In the rows, 100 means zero.
Known rows, with every step that occurs:
y z x c: [110, 65, 94, 98, 96, 125, 108, 126, 98, 93, 105, 99, 122, 103, 83, 99, 90, 114, 89, 59, 65, 88, 114, 102, 109, 92, 76, 61, 82, 86]
t z x n a: [117, 73, 90, 109, 120, 108, 99, 100, 81, 103, 108, 77, 109, 102, 84, 117, 76, 115, 77, 92, 100, 83, 106, 93, 83, 104, 83, 88, 75, 95]
c r: [84, 91, 116, 123, 98, 130, 97, 105, 99, 84, 108, 73, 92, 89, 99, 96, 79, 98, 77, 68, 68, 80, 91, 119, 100, 116, 87, 92, 81, 86]
n q: [84, 97, 119, 117, 91, 121, 91, 110, 102, 87, 92, 72, 106, 87, 90, 102, 85, 99, 62, 75, 65, 94, 103, 100, 95, 89, 79, 81, 78, 90]
q n m c: [97, 75, 133, 110, 81, 92, 86, 107, 85, 88, 101, 82, 114, 95, 85, 72, 86, 108, 101, 88, 75, 80, 74, 93, 92, 111, 95, 111, 62, 104]
q n x: [78, 88, 119, 124, 124, 133, 90, 109, 74, 106, 102, 75, 115, 99, 100, 72, 91, 109, 100, 88, 95, 80, 90, 94, 111, 109, 102, 88, 66, 102]
t z x n q c: [118, 94, 106, 106, 108, 94, 81, 98, 91, 113, 97, 79, 124, 97, 86, 104, 79, 113, 65, 80, 85, 79, 107, 71, 76, 80, 75, 79, 72, 82]
x n q c m: [123, 105, 110, 120, 101, 87, 69, 99, 116, 115, 86, 59, 106, 74, 105, 85, 88, 108, 77, 96, 77, 91, 107, 87, 71, 110, 79, 100, 76, 75]
c x: [92, 92, 110, 116, 97, 125, 104, 92, 86, 80, 101, 71, 93, 74, 103, 111, 71, 98, 82, 77, 96, 81, 117, 121, 107, 119, 82, 87, 73, 105]
y z x n: [121, 72, 70, 102, 103, 120, 89, 124, 89, 96, 85, 85, 118, 96, 93, 95, 85, 110, 75, 76, 69, 86, 102, 100, 90, 107, 91, 81, 81, 91]
x c r: [96, 87, 123, 118, 90, 126, 106, 119, 112, 88, 116, 84, 102, 89, 81, 109, 92, 103, 91, 60, 55, 83, 94, 111, 110, 111, 80, 80, 82, 80]
m c x z t: [98, 82, 113, 117, 99, 102, 115, 54, 71, 78, 116, 81, 72, 74, 85, 100, 70, 142, 103, 90, 83, 77, 110, 136, 102, 122, 73, 76, 57, 98]
z x: [91, 74, 93, 117, 116, 123, 97, 112, 86, 87, 108, 83, 105, 92, 102, 81, 71, 114, 85, 71, 92, 82, 104, 110, 110, 106, 81, 82, 72, 95]
a n: [92, 89, 129, 110, 90, 131, 99, 90, 105, 107, 115, 87, 98, 80, 94, 93, 80, 104, 68, 71, 87, 88, 104, 112, 98, 110, 93, 90, 63, 122]
x c q: [97, 85, 114, 119, 105, 114, 103, 117, 119, 103, 105, 79, 107, 72, 90, 77, 105, 109, 89, 63, 81, 87, 107, 111, 97, 118, 88, 66, 70, 102]
x c q n m: [107, 75, 130, 103, 95, 97, 86, 133, 112, 107, 87, 95, 126, 88, 79, 78, 106, 96, 97, 65, 76, 76, 80, 89, 88, 123, 94, 80, 62, 95]
m c q n: [94, 79, 119, 121, 110, 89, 87, 106, 79, 100, 99, 74, 107, 78, 98, 45, 89, 121, 97, 90, 101, 75, 73, 104, 101, 128, 102, 86, 55, 119]
n m c: [94, 80, 129, 113, 68, 102, 104, 100, 103, 84, 113, 74, 101, 83, 87, 82, 85, 111, 91, 80, 64, 89, 94, 102, 88, 109, 89, 111, 67, 99]
y z x: [100, 66, 90, 101, 108, 133, 99, 116, 86, 89, 101, 84, 116, 102, 96, 87, 76, 109, 73, 65, 74, 83, 107, 108, 98, 100, 86, 68, 80, 95]
c m: [95, 83, 109, 123, 114, 120, 97, 102, 100, 95, 108, 55, 102, 73, 117, 76, 95, 110, 85, 88, 92, 84, 105, 113, 89, 119, 86, 103, 67, 94]
n x: [77, 93, 117, 124, 112, 142, 108, 98, 94, 103, 114, 64, 103, 87, 101, 77, 86, 112, 88, 83, 83, 89, 108, 104, 106, 107, 97, 86, 73, 94]
a n q: [89, 99, 132, 105, 85, 123, 96, 101, 106, 105, 99, 85, 100, 87, 77, 108, 77, 96, 43, 73, 74, 91, 100, 100, 96, 96, 90, 80, 69, 111]
z x c: [100, 74, 97, 113, 108, 120, 103, 121, 106, 92, 115, 99, 114, 92, 86, 93, 85, 117, 97, 65, 83, 84, 111, 105, 115, 99, 74, 70, 75, 86]
x n: [107, 95, 93, 125, 95, 114, 86, 113, 104, 95, 95, 69, 106, 75, 104, 97, 96, 106, 81, 84, 73, 92, 103, 103, 81, 116, 91, 99, 71, 97]
q n: [90, 84, 117, 122, 110, 117, 83, 114, 81, 94, 96, 76, 116, 93, 102, 80, 96, 103, 94, 82, 93, 83, 94, 102, 98, 112, 90, 91, 66, 109]
n x z: [82, 87, 115, 116, 119, 140, 98, 76, 91, 104, 120, 83, 100, 85, 90, 87, 85, 122, 96, 86, 72, 95, 95, 102, 100, 95, 86, 76, 66, 87]
m c x n a: [118, 90, 107, 114, 83, 92, 105, 81, 89, 87, 105, 69, 77, 80, 80, 123, 57, 114, 92, 107, 93, 87, 112, 118, 100, 140, 82, 103, 70, 108]
z x c m n: [109, 65, 112, 108, 114, 113, 98, 134, 96, 102, 114, 92, 122, 85, 98, 76, 83, 128, 101, 83, 108, 77, 101, 101, 114, 95, 77, 89, 51, 96]
n m c x: [96, 83, 132, 105, 67, 101, 110, 86, 90, 76, 107, 74, 91, 77, 84, 100, 64, 101, 89, 83, 79, 78, 99, 115, 100, 118, 87, 108, 66, 102]
c x z: [98, 84, 109, 106, 99, 125, 96, 71, 85, 82, 110, 86, 93, 69, 93, 120, 70, 112, 86, 80, 83, 91, 107, 122, 96, 111, 74, 73, 67, 100]
a n x: [80, 94, 135, 111, 103, 146, 112, 87, 97, 117, 119, 82, 99, 87, 90, 87, 78, 112, 67, 82, 93, 85, 104, 106, 108, 108, 104, 87, 64, 113]
q c r: [93, 97, 135, 122, 101, 118, 91, 85, 109, 99, 118, 77, 93, 90, 102, 84, 70, 102, 96, 62, 69, 79, 100, 112, 96, 117, 77, 85, 77, 85]
q c x: [101, 98, 130, 119, 98, 114, 98, 74, 97, 95, 112, 74, 89, 74, 107, 96, 62, 100, 101, 74, 99, 81, 128, 118, 99, 121, 71, 81, 70, 104]

Rows:
[96, 70, 100, 112, 120, 123, 106, 101, 72, 91, 120, 80, 119, 95, 99, 84, 86, 114, 73, 71, 97, 76, 103, 98, 96, 84, 82, 83, 68, 101]
t z x
[100, 69, 106, 108, 108, 118, 114, 108, 86, 98, 124, 90, 128, 99, 83, 97, 102, 120, 87, 67, 87, 81, 109, 91, 107, 78, 73, 74, 69, 94]
t z x c
[114, 89, 103, 111, 78, 110, 84, 118, 113, 94, 88, 76, 111, 78, 92, 107, 96, 91, 81, 80, 58, 89, 96, 94, 72, 116, 97, 111, 71, 88]
x n m
[93, 80, 121, 121, 116, 113, 86, 105, 84, 101, 105, 80, 103, 105, 89, 97, 81, 102, 100, 88, 98, 85, 99, 106, 95, 124, 83, 84, 70, 106]
q n a
[93, 87, 131, 109, 99, 113, 87, 129, 98, 97, 91, 67, 111, 81, 100, 84, 82, 110, 63, 95, 93, 88, 96, 97, 90, 88, 85, 94, 55, 100]
c m n q
[92, 92, 151, 117, 121, 123, 95, 93, 99, 127, 121, 71, 106, 80, 117, 53, 71, 128, 110, 98, 114, 83, 112, 98, 99, 106, 91, 99, 47, 98]
q c m n x
[113, 76, 83, 111, 114, 113, 93, 111, 81, 99, 105, 75, 123, 88, 99, 100, 91, 115, 69, 83, 91, 77, 98, 87, 85, 93, 90, 94, 70, 95]
t z x n
[122, 104, 110, 118, 93, 102, 87, 85, 102, 99, 97, 74, 93, 67, 104, 107, 70, 103, 98, 86, 90, 83, 124, 108, 86, 130, 80, 95, 70, 99]
q c x n
[90, 77, 107, 124, 118, 123, 100, 76, 92, 94, 112, 84, 90, 82, 93, 90, 95, 129, 99, 76, 64, 87, 109, 127, 83, 112, 74, 69, 61, 84]
x z t
[86, 85, 127, 111, 120, 142, 114, 63, 87, 120, 122, 96, 84, 91, 78, 91, 81, 137, 79, 82, 79, 81, 103, 120, 102, 111, 95, 69, 52, 98]
a n x z t
[125, 100, 119, 115, 99, 98, 93, 75, 106, 106, 105, 76, 79, 80, 93, 125, 55, 103, 106, 91, 96, 90, 132, 113, 83, 140, 73, 89, 76, 98]
q c x n a
[80, 85, 111, 125, 129, 138, 112, 70, 85, 107, 117, 82, 87, 90, 89, 82, 88, 135, 99, 84, 71, 84, 108, 119, 95, 108, 86, 68, 62, 78]
n x z t
[110, 64, 107, 107, 137, 98, 91, 128, 87, 110, 102, 102, 110, 107, 73, 82, 77, 113, 108, 78, 113, 76, 93, 101, 114, 131, 80, 53, 66, 100]
z x c q n a
[94, 83, 114, 121, 121, 108, 81, 118, 85, 103, 89, 74, 114, 83, 103, 58, 93, 102, 90, 77, 102, 74, 80, 107, 90, 128, 98, 78, 62, 116]
c q n
[106, 98, 153, 96, 89, 106, 83, 81, 94, 100, 103, 99, 101, 81, 80, 122, 46, 112, 85, 83, 88, 90, 109, 104, 90, 84, 61, 66, 48, 99]
m n q c x z
[96, 80, 126, 118, 106, 119, 92, 118, 94, 100, 110, 68, 109, 72, 115, 76, 87, 115, 90, 92, 105, 84, 100, 111, 95, 105, 89, 106, 50, 109]
c m n
[95, 103, 136, 119, 90, 107, 86, 89, 111, 105, 103, 77, 102, 87, 94, 90, 78, 103, 81, 69, 66, 92, 116, 96, 87, 92, 72, 74, 77, 87]
n q c
[101, 81, 121, 108, 84, 106, 105, 57, 78, 75, 117, 80, 85, 68, 87, 108, 68, 127, 99, 93, 87, 90, 99, 123, 105, 110, 75, 86, 57, 105]
m c x z
[80, 80, 131, 115, 125, 142, 108, 87, 82, 111, 119, 92, 98, 90, 88, 83, 78, 144, 100, 91, 86, 84, 103, 116, 98, 98, 89, 71, 42, 94]
m n x z t
[85, 80, 115, 120, 154, 120, 92, 88, 70, 117, 97, 86, 97, 91, 89, 55, 94, 136, 103, 89, 97, 70, 80, 116, 96, 132, 103, 54, 51, 90]
c q n x z t
[94, 83, 105, 117, 113, 121, 110, 69, 80, 83, 107, 82, 80, 75, 90, 109, 77, 124, 90, 80, 81, 77, 114, 137, 96, 123, 71, 64, 61, 89]
c x z t
[101, 104, 153, 105, 83, 112, 86, 81, 117, 119, 109, 90, 99, 90, 81, 99, 68, 100, 63, 67, 77, 90, 115, 95, 93, 93, 79, 77, 68, 109]
a n q c
[116, 76, 97, 101, 78, 94, 86, 121, 90, 80, 96, 85, 97, 96, 70, 99, 56, 110, 82, 81, 59, 68, 63, 99, 99, 120, 98, 113, 75, 70]
z x n m c r
[112, 89, 112, 110, 61, 93, 89, 111, 104, 83, 98, 72, 94, 83, 75, 102, 76, 103, 83, 86, 44, 78, 67, 100, 83, 122, 101, 122, 74, 78]
x n m c r
[93, 75, 103, 119, 101, 129, 112, 103, 96, 93, 97, 74, 100, 95, 99, 86, 100, 117, 80, 65, 57, 78, 122, 125, 85, 115, 85, 66, 78, 93]
y z t
[90, 77, 128, 110, 121, 134, 91, 91, 85, 115, 117, 80, 108, 77, 103, 75, 80, 133, 98, 106, 103, 91, 89, 103, 96, 93, 92, 95, 42, 94]
c m n x z
[86, 90, 138, 114, 96, 138, 111, 126, 104, 111, 119, 94, 119, 90, 86, 87, 92, 123, 100, 80, 86, 93, 111, 96, 117, 87, 92, 82, 53, 104]
m n x c
[111, 92, 100, 120, 103, 112, 89, 102, 111, 100, 102, 70, 92, 87, 88, 115, 83, 107, 91, 94, 79, 98, 114, 106, 81, 128, 88, 95, 78, 96]
x n a
[78, 90, 136, 116, 105, 142, 105, 117, 91, 105, 114, 78, 109, 88, 100, 77, 77, 118, 86, 87, 97, 89, 103, 104, 111, 94, 101, 93, 56, 111]
m n x
[111, 112, 118, 114, 86, 99, 73, 105, 115, 101, 84, 74, 98, 90, 83, 111, 70, 97, 72, 77, 51, 85, 92, 94, 82, 108, 81, 89, 84, 70]
x n q c r
[105, 87, 146, 117, 109, 108, 86, 94, 104, 114, 119, 70, 106, 73, 121, 60, 77, 120, 106, 87, 108, 83, 113, 104, 87, 106, 80, 102, 47, 103]
q c m n
[117, 94, 98, 115, 100, 112, 100, 92, 97, 89, 95, 68, 85, 79, 86, 138, 64, 97, 84, 98, 93, 87, 118, 119, 91, 139, 83, 94, 78, 101]
c x n a
[94, 78, 132, 109, 82, 96, 100, 99, 105, 93, 106, 71, 97, 74, 86, 61, 81, 110, 86, 77, 76, 80, 83, 107, 82, 127, 103, 98, 60, 103]
n m c q
[100, 80, 145, 100, 59, 107, 107, 86, 105, 99, 122, 91, 100, 86, 77, 89, 76, 107, 75, 78, 70, 85, 89, 104, 93, 111, 101, 111, 55, 116]
a n m c
[109, 62, 120, 101, 116, 109, 112, 125, 82, 107, 122, 89, 134, 90, 97, 84, 96, 131, 87, 85, 116, 71, 103, 86, 103, 74, 78, 91, 44, 102]
t z x c m n
[89, 88, 129, 104, 105, 145, 102, 64, 96, 118, 126, 99, 97, 83, 81, 98, 76, 121, 74, 85, 84, 93, 94, 105, 100, 99, 96, 77, 52, 108]
a n x z
[111, 61, 118, 105, 117, 109, 104, 126, 100, 106, 123, 93, 108, 99, 84, 96, 67, 131, 104, 91, 115, 85, 111, 107, 114, 106, 72, 85, 55, 92]
z x c m n a
[112, 78, 146, 84, 56, 105, 105, 53, 91, 90, 118, 105, 88, 76, 61, 123, 53, 110, 78, 85, 80, 85, 87, 113, 97, 113, 87, 98, 46, 114]
a n m c x z
